What can hang from each mark
J20: J50 J95
J431: J834
J95: J25 J548 J595
J50: J25 J595
J595: J50
J25: J50
J548: J95 J834
J834: J548 J751

Every row comes from one small tree of marks. The marks that hang from a mark follow it in brackets, in the order of their numbers. Every link used is in the known rows. Which tree was each row made from?
Known rows
J431(J834(J548(J95(J25)) J751)): [-12  12 -19  17  -7  -1   7  -1  -6   8   3 -20   0 -22   7  -7 -10   8
  -2   3  11 -10]
J548(J95(J595(J50)) J834(J751)): [ -8   3  -7   5  -5 -11  34   1   1   8  15  -9   9  -4  -5 -35  -5  22
 -11   4 -26 -37]
J834(J548(J95(J595(J50))) J751): [ -7   9 -17   4  -2 -10  27   3 -11  11  -2  -5  11 -11   9 -40   4   8
  -4   7  -5 -38]
J20(J50(J25 J595) J95): [-12 -21  -1  -4  29  15  17  19   4   5  -8  -8  -3   9 -27 -14   9   5
  10   4 -18   5]
J431(J834(J548(J95(J25(J50))) J751)): [ -1   7 -19  20 -12   8   3  -8 -13  16   7 -26   3 -19  -7  -1 -12  25
  -4   7  16 -12]
J20(J50(J595) J95(J25 J548)): [-28 -25 -13  -3  19  10  15   8 -16  22 -20   7  19 -14 -16  19  -7  12
 -13 -18  -6 -11]
J548(J95(J25(J50) J595) J834(J751)): [  5 -19 -11  12 -24   5  21  -4   0  16  16  -8  12 -17  -9  -6 -17  38
 -25   4 -14 -38]
J95(J548 J595): [ -1 -13 -15   7  -3   5  19  -4   1  12  -7  14  28 -13  13   5  -6  11
  -9 -13   4 -19]
J431(J834(J751)): [  8  17   4  21   2   2   9   0  13   2  20 -29  -5  -9  -6   0  -2   5
   1   1   4   4]
J431(J834(J548 J751)): [  4  20   0  15   2   3  11  -4   3   7  10 -32   0 -11  -2  -6  -3   4
   1  11  15   0]
J95(J595): [ 10  -9  -9   7  -6   6  12   0   6   4  -3   8  11  -4   8  -6   0   4
  -9   2  -1 -13]
J431(J834(J548(J95) J751)): [  0  18 -13  13   0   2   6   4   0   2  10 -31  -5 -16   2 -18  -8   3
   6   9  10  -3]
J95(J548(J834(J751)) J595): [  0 -10   1   8  -7  -2  36  -6  13  13  14  -7  28 -17   1   2 -12  24
 -21  -6 -11 -33]
J431(J834): [  4  10  -7  15   4   7   1  -5   4   2   6 -15  -2  -1  -4   4  -5   6
   6   1   8  15]
J20(J95(J25 J548(J834) J595)): [ -6 -24 -24  -2  -8  16  36  -9  -3   9 -14  20  37  -5  -2  13 -15  23
 -18 -24  -4 -37]
J25(J50(J595)): [ -2 -16   3   1   5   0  -6   5  -6  14   0 -13  -5  -3 -21   4  -5  13
  -6  14   5   5]
J834(J548(J95)): [ -9   2 -18  -8  -2  -1  -2   5 -13   0 -10  -1  -1  -7   9 -18  -6  -3
   4   8   5  -8]
J595(J50(J25)): [-18   2  -4   2  15  -7  20  -6  -4   2  -3   3   7  18  -6 -23  16  12
  19  -1 -12  -4]
J548(J95(J25(J50)) J834(J751)): [ -5 -10  -2   6 -18  -1   8  -5  -5  11  19 -15   2 -13 -17   0 -17  34
 -16   2 -13 -26]
J50(J595): [-13 -10   1  -3   9  -9  -3  12   1   6  -5  -7  -7  -5  -7  -2  -2  -3
  -4  10   0   8]

Write each row's tree
[  5   1 -15   5 -10   0  17  10   1   4   1  -8   6 -19  14 -28  -3   1
  -8   9   2 -31]  J834(J548(J95(J595)) J751)
[ -1 -23  -5  15 -19   6  33 -18  -1  28  11  -3  36 -21  -9  18 -16  46
 -30  -8  -4 -42]  J95(J25(J50) J548(J834(J751)) J595)
[  9 -14 -21   0   2  19  26   3   0   0 -15  17  31  -3   6   4  -2   5
  -2 -26   6 -27]  J20(J95(J548 J595))
[ -5 -30 -16   9 -16  10  25 -22  -8  27  -3  10  38 -13  -6  22 -19  46
 -26  -8  -2 -31]  J95(J25(J50) J548(J834) J595)
[-17  -8  -2  10   8 -10  56 -14   9  17  11  -4  34   1  -5 -22   4  35
  -2  -6 -24 -36]  J95(J548(J834(J751)) J595(J50(J25)))
[-12  -5  -9   8   2 -10  44   0  10   5  16  -8  10   5  -5 -46   4  26
   3   6 -32 -32]  J548(J95(J595(J50(J25))) J834(J751))
[-20  -8   2   6  -9  -8  23 -13   1  15  11  -4  23 -19  -3  18 -15  26
 -20 -13 -10 -27]  J95(J25 J548(J834(J751)))
[  9 -21 -15  14 -17  13   8 -11  -8  18  -7  11  19  -8  -2  11  -3  26
 -18   0   5 -22]  J95(J25(J50) J595)
[-10  -1  10   1  -2  -8  23  -7   8   9  19 -14  17 -12  -7   8 -13  20
 -12  -8 -11 -21]  J95(J548(J834(J751)))
[-16  -5  -3   3 -14 -10  12   1   2   4  15  -8  -1 -15  -3  -6 -15  17
 -14  -1 -18 -24]  J548(J95(J25) J834(J751))
[-21 -20   6   2  26   0  10  12   4  16  -1 -10  -5   0 -18 -12   7  10
   3  17 -21  13]  J20(J50(J25 J595))
[-11 -17  -6  12 -15  -3  36 -13   7  20   7   4  33 -23   5  12 -14  30
 -28 -11 -10 -40]  J95(J25 J548(J834(J751)) J595)
[-23  -7  -9  11  -6 -13  47 -19  -6  26   3   5  38 -15   0  -1  -7  35
 -25 -13 -17 -47]  J95(J25 J548(J834(J751)) J595(J50))
[-14  -5 -18   9  -5  -6  24 -12 -14  17 -15  20  20  -2   6  -8   6  15
 -13  -5  -7 -27]  J95(J25 J595(J50))
[-26 -29  -2 -10  30  12  33   9   3  14  -5  -8  17   5 -32  -3  -7  24
   3  -5 -26  -5]  J20(J50(J25 J595) J95(J548(J834)))
[-18  -4 -15   9 -11 -13  35  -5  -5  15   8   2  15 -10  -1 -25  -8  27
 -19   0 -25 -43]  J548(J95(J25 J595(J50)) J834(J751))
[-11  -4 -19  -1  -3  -7  27  -3  -6   8   1   5  12   5  -4 -32  -8  21
  -7   5 -24 -26]  J548(J95(J595(J50)) J834)
